Each row was made from one small tree. The marks that hang from a mark follow it in brackets, in alphabetical order. Every link used is in the known rows. Write each row's tree.
Known rows:
B[U]: [ 0.47  0.50 -0.11  1.09 -0.15 -0.29 -0.02  1.67  0.03 -0.63 -1.02  0.09
  0.33 -1.35  0.35  0.72  0.04 -0.11  0.96 -0.87  1.08 -0.23]
D[U[B]]: [ 0.87  0.54  0.67  2.62 -0.69 -1.01 -1.36  0.19 -0.86 -1.73 -1.00 -1.21
 -1.07 -0.88  1.47  1.01  0.07  2.23  0.55  0.13  2.09  1.27]
E[K U[L]]: [-0.11  1.51  0.24 -2.27  0.97  1.30 -1.74  0.89 -1.39  0.09  1.09  0.58
 -0.68  1.09 -0.16 -1.20  1.94 -0.26  0.79 -1.26  3.08  0.81]
E[K[B[D L]] U]: [-1.46 -1.20 -0.91 -2.70  0.55  1.22 -1.62  3.18  0.04  0.45  1.75  0.10
 -0.51  1.55 -0.77 -1.90  1.14 -1.57  1.45  1.09  1.46 -2.10]
D[B U]: [ 0.10 -1.47 -0.34  1.15  0.10  0.13 -0.57  2.29  0.93 -0.90 -0.07 -1.62
 -0.79 -0.45 -0.02 -0.88  1.24  0.34 -0.13  2.26  0.92  0.27]
E[U[B]]: [ 0.58  1.82  1.31 -0.10 -0.01 -1.40 -0.12  0.32 -2.08 -0.81 -1.24 -0.18
 -0.71 -0.58  0.83  1.69  0.38  0.89  0.65 -2.17  1.91  0.54]
E[K U]: [-0.50  1.12  0.15 -1.44  0.62  1.04 -1.85  1.80 -1.01 -0.20  0.81  0.74
 -0.39  0.54  0.19 -0.84  1.39 -0.43  1.37 -0.86  2.24  0.20]
B[D E[K U[L]]]: [-1.15 -1.98 -0.93 -0.81  1.08  2.04  0.01  4.56  0.92  0.94  2.39 -0.24
 -0.45 -0.25 -1.29 -2.99  1.98 -0.96 -1.77 -0.06  1.92 -0.63]
D[U[B L]]: [ 1.26  0.93  0.77  1.76 -0.34 -0.75 -1.22 -0.73 -1.24 -1.41 -0.69 -1.42
 -1.37 -0.35  1.13  0.68  0.62  2.43 -0.07 -0.30  2.93  1.84]
E[K]: [-1.06 -0.07 -0.87 -0.88  0.72  1.95 -2.23  0.83  0.07  0.15  1.65  0.83
  0.29  0.71  0.26 -1.11  0.61 -0.26  0.72  0.93  0.59  0.08]
U[B[D] K[E] L]: [ 0.44  0.97  1.29 -3.44  0.31  0.63 -0.06 -2.93 -2.09  0.07  0.07 -0.88
 -1.80  1.96  0.72  0.80  1.10 -0.50 -1.06  0.27  1.81  0.58]
U[B[D L] K[E]]: [-0.79 -0.53  1.12 -2.04 -1.10  0.47 -0.88 -1.21 -1.89 -1.37 -0.43 -0.78
 -1.18  1.16  1.29  1.73 -0.04 -0.97  1.05  1.94 -0.51 -1.47]
K[B[D L U] E]: [-1.17 -3.69 -1.18 -1.33 -0.59 -0.40 -0.29  3.41  2.20  3.00  0.88 -0.97
 -0.10  1.48 -0.79 -1.38 -0.27 -3.39  0.23  2.80  0.08 -3.48]
B[E]: [-0.40 -1.45 -0.49  1.77 -0.03  0.78  0.36  2.68  0.65  0.74  0.60  0.10
  0.31 -1.58  0.26 -0.95  0.42 -0.10 -1.77  0.01 -0.07 -0.42]
E[K U[B L]]: [-0.04  2.10  0.55 -1.85  1.04  0.79 -2.24  0.19 -2.43 -0.39  0.70  0.44
 -0.73  0.68  0.74  0.27  1.51  0.81  0.74 -1.62  3.38  1.20]
B[D E[K] L U]: [-2.27 -3.94 -1.82  1.57 -0.55  2.43 -1.37  6.78  1.48 -1.04  1.60 -0.32
  0.79 -1.88 -0.56 -1.67  0.51 -1.36  0.93  2.19 -0.25 -3.06]
U[K[E] L]: [ 0.90  1.24  1.26 -3.43 -0.07  1.14  0.05 -2.81 -1.44  0.63 -0.10 -0.22
 -1.58  2.13  0.39 -0.43  1.55 -1.57 -0.66  0.20  1.51  0.57]
L[B]: [ 0.55  1.44  0.61  0.84  1.09 -0.91 -1.07 -0.53 -0.06 -0.54 -1.57  0.04
 -0.58  0.08  1.98  0.11 -0.39 -0.58 -0.15 -0.79  0.53  0.35]
K[B[D E L]]: [-1.60 -4.36 -1.85 -0.55 -0.14  0.78  0.55  3.87  1.94  1.48  1.75 -0.88
  0.03  0.29 -1.20 -2.17 -0.06 -1.65 -1.16  2.81 -1.11 -3.60]
D[U[B[E] K]]: [ 1.00  0.67  1.09  2.07 -0.96  0.12 -0.94  0.30 -1.51 -2.40 -1.14 -1.09
 -1.67 -1.20  2.06  0.78  0.83  1.79  0.10  0.37  2.07  0.91]
D[B[U[E K]]]: [-0.04  0.21  0.55 -2.01  0.48  1.35  0.78  1.25 -0.65 -1.38 -0.55 -0.70
 -0.49 -0.74  0.47  0.45  1.82 -1.37  0.07  1.34  0.14 -0.98]

Which tree is each row?
[-1.52 -4.06 -1.12 -2.08 -0.47 -0.16 -0.29  2.21  2.18  3.43  1.61 -1.00
 -0.32  2.40 -1.10 -1.88 -0.32 -3.28 -0.43  3.39 -0.69 -3.34]
K[B[D L] E]
[-0.20 -1.97 -0.29 -3.27  0.62 -0.80  0.78  1.87  1.51  4.40  1.32 -0.95
 -1.17  2.73 -1.45 -2.34  1.02 -3.09 -1.67  0.72  2.12 -1.60]
K[B[D] E[U[L]]]
[-0.88 -1.93  0.15  1.68 -1.37  0.39 -0.36  3.96 -0.54 -0.91 -0.09 -0.26
  0.10 -1.70  0.23 -0.20  0.44 -0.53  0.47  0.33 -0.45 -2.01]
B[E[U] L]
[ 1.70  4.22  3.28 -4.14  0.67  1.78  0.46 -4.41 -3.45 -2.61 -1.40 -0.68
 -2.88  1.16  2.47  0.32  2.53 -1.10 -0.80 -0.83  2.09  0.57]
U[E K L[B]]
[-0.17 -1.93 -0.66 -1.47  0.31  0.15  0.82  1.63  1.41  0.98  1.14 -1.47
 -1.22  1.08 -0.84 -1.98  0.72 -0.91 -1.04  1.88  1.02 -1.74]
K[B[D[U[E]]]]
[ 0.33 -0.46  0.96  0.07 -0.09  0.82 -0.04  1.58 -0.12 -1.68 -0.08 -2.01
 -1.48 -0.66  0.60 -0.57  2.16  0.07 -0.41  2.22  1.24  0.10]
D[B U[E]]
[-0.39 -1.21 -0.26 -1.10 -0.62  0.24  0.02  1.77 -0.06 -0.14 -0.09 -0.66
 -0.25 -0.09  0.34  0.05  0.14 -1.34  0.91  1.61  0.05 -3.01]
K[B[L U[E]]]
[-0.26 -0.89  0.41 -3.00 -0.84  0.78 -0.32 -0.76 -0.46  0.83 -0.04 -0.22
 -1.13  2.08  0.60 -0.36  0.45 -2.58  0.55  2.35 -0.36 -2.18]
U[K[B[L] E]]
[ 1.69  1.41  1.21  0.93 -0.13  0.35 -0.93 -0.60 -0.95 -2.05 -1.33 -1.18
 -2.25  0.05  1.72 -0.84  1.49  0.61 -0.30 -0.06  2.92  1.34]
D[U[K L[B[E]]]]
[ 0.46  0.32  0.37  1.24  0.96 -0.87 -0.90  0.76  0.89 -1.05 -1.15 -1.02
 -1.30  0.24  1.28 -0.99 -0.02 -0.49 -0.26 -0.01  1.30  0.26]
L[B[D[U]]]
[-1.78 -2.19 -1.97 -1.62  0.56  1.96 -2.04  3.03  1.15  0.48  2.08  0.18
  0.31  1.04 -0.48 -1.83  0.36 -1.43  1.21  2.47  0.38 -2.32]
E[K[B[D L U]]]
[ 0.00 -2.19 -0.36  0.74 -0.08  1.51  0.86  3.06  1.06 -0.51  1.11 -1.49
 -1.44 -0.65 -0.68 -2.57  1.69 -0.15 -2.08  1.02  1.60 -0.29]
B[D[U[K L]] E]
[ 0.52  1.44  1.01  0.16  1.11 -0.41 -0.11  1.00  0.09 -1.42 -1.60 -0.70
 -1.04 -0.63  1.66 -0.08  0.42 -1.32 -0.04 -0.87  1.43 -0.47]
L[B[D U[E]]]
[ 1.25  2.45  1.72 -2.84  0.02  0.12  0.70 -1.13 -2.42 -1.12 -1.03 -0.17
 -1.71  0.83  0.02  0.17  1.86 -0.42  0.48 -1.94  2.48  0.56]
E[U[K L]]
[-1.38 -3.31 -1.49 -1.79 -0.12  0.23  0.28  1.96  1.50  0.96  1.33 -0.95
 -0.18  1.40 -1.38 -1.52 -0.39 -1.57  0.05  2.78 -1.10 -3.28]
K[B[D L]]
[ 1.05  2.39  0.98  0.62  0.85 -0.60 -0.94 -0.20 -0.72 -1.73 -2.63  0.14
 -0.87 -0.54  2.56  0.76  0.04 -0.95  0.85 -1.22  1.33  0.06]
L[B[U[K]]]
[-0.43 -0.39 -0.30  0.16  0.66  1.69 -0.84  3.31 -0.28  0.79  1.37  0.51
 -0.18 -0.80  0.12 -1.76  1.81 -0.30 -1.22 -0.89  2.13  0.15]
B[E[K U[L]]]
[-0.26 -0.36  0.66 -0.16 -1.83  0.49 -1.09  1.19 -1.10 -1.89 -1.50 -0.20
 -0.22 -0.40  1.05  1.32  0.03 -1.66  2.90  1.26 -0.23 -2.12]
B[L U[K[E]]]
[-0.06 -1.67 -0.72 -0.86  0.07 -0.82 -0.18  2.11  1.68  3.89  0.28 -0.25
 -0.09  1.13  0.10 -0.92  0.01 -2.68 -0.63  1.13  1.28 -1.74]
K[B[U] E]
[-1.26  0.27  0.13 -1.30  0.27  0.82 -2.40  2.01 -1.68 -1.29  0.86  0.11
 -0.44  0.40  0.44  0.31  0.77  0.16  1.96 -0.08  1.68 -0.62]
E[K U[B[D L]]]
[-0.40 -2.77 -1.83 -0.61  0.89  0.55  1.28  3.99  2.06  2.23  1.34 -0.80
 -0.13 -0.26 -1.24 -2.34  0.74 -1.38 -2.17  0.80  1.30 -2.11]
K[B[D E U[L]]]
[ 0.39 -0.42  0.25 -4.83  0.45  1.17  0.74 -1.75 -0.21  2.00  0.91 -0.74
 -1.80  3.13 -0.58 -1.74  1.58 -2.51 -1.48  1.38  1.49 -0.90]
U[K[B[D] E] L]
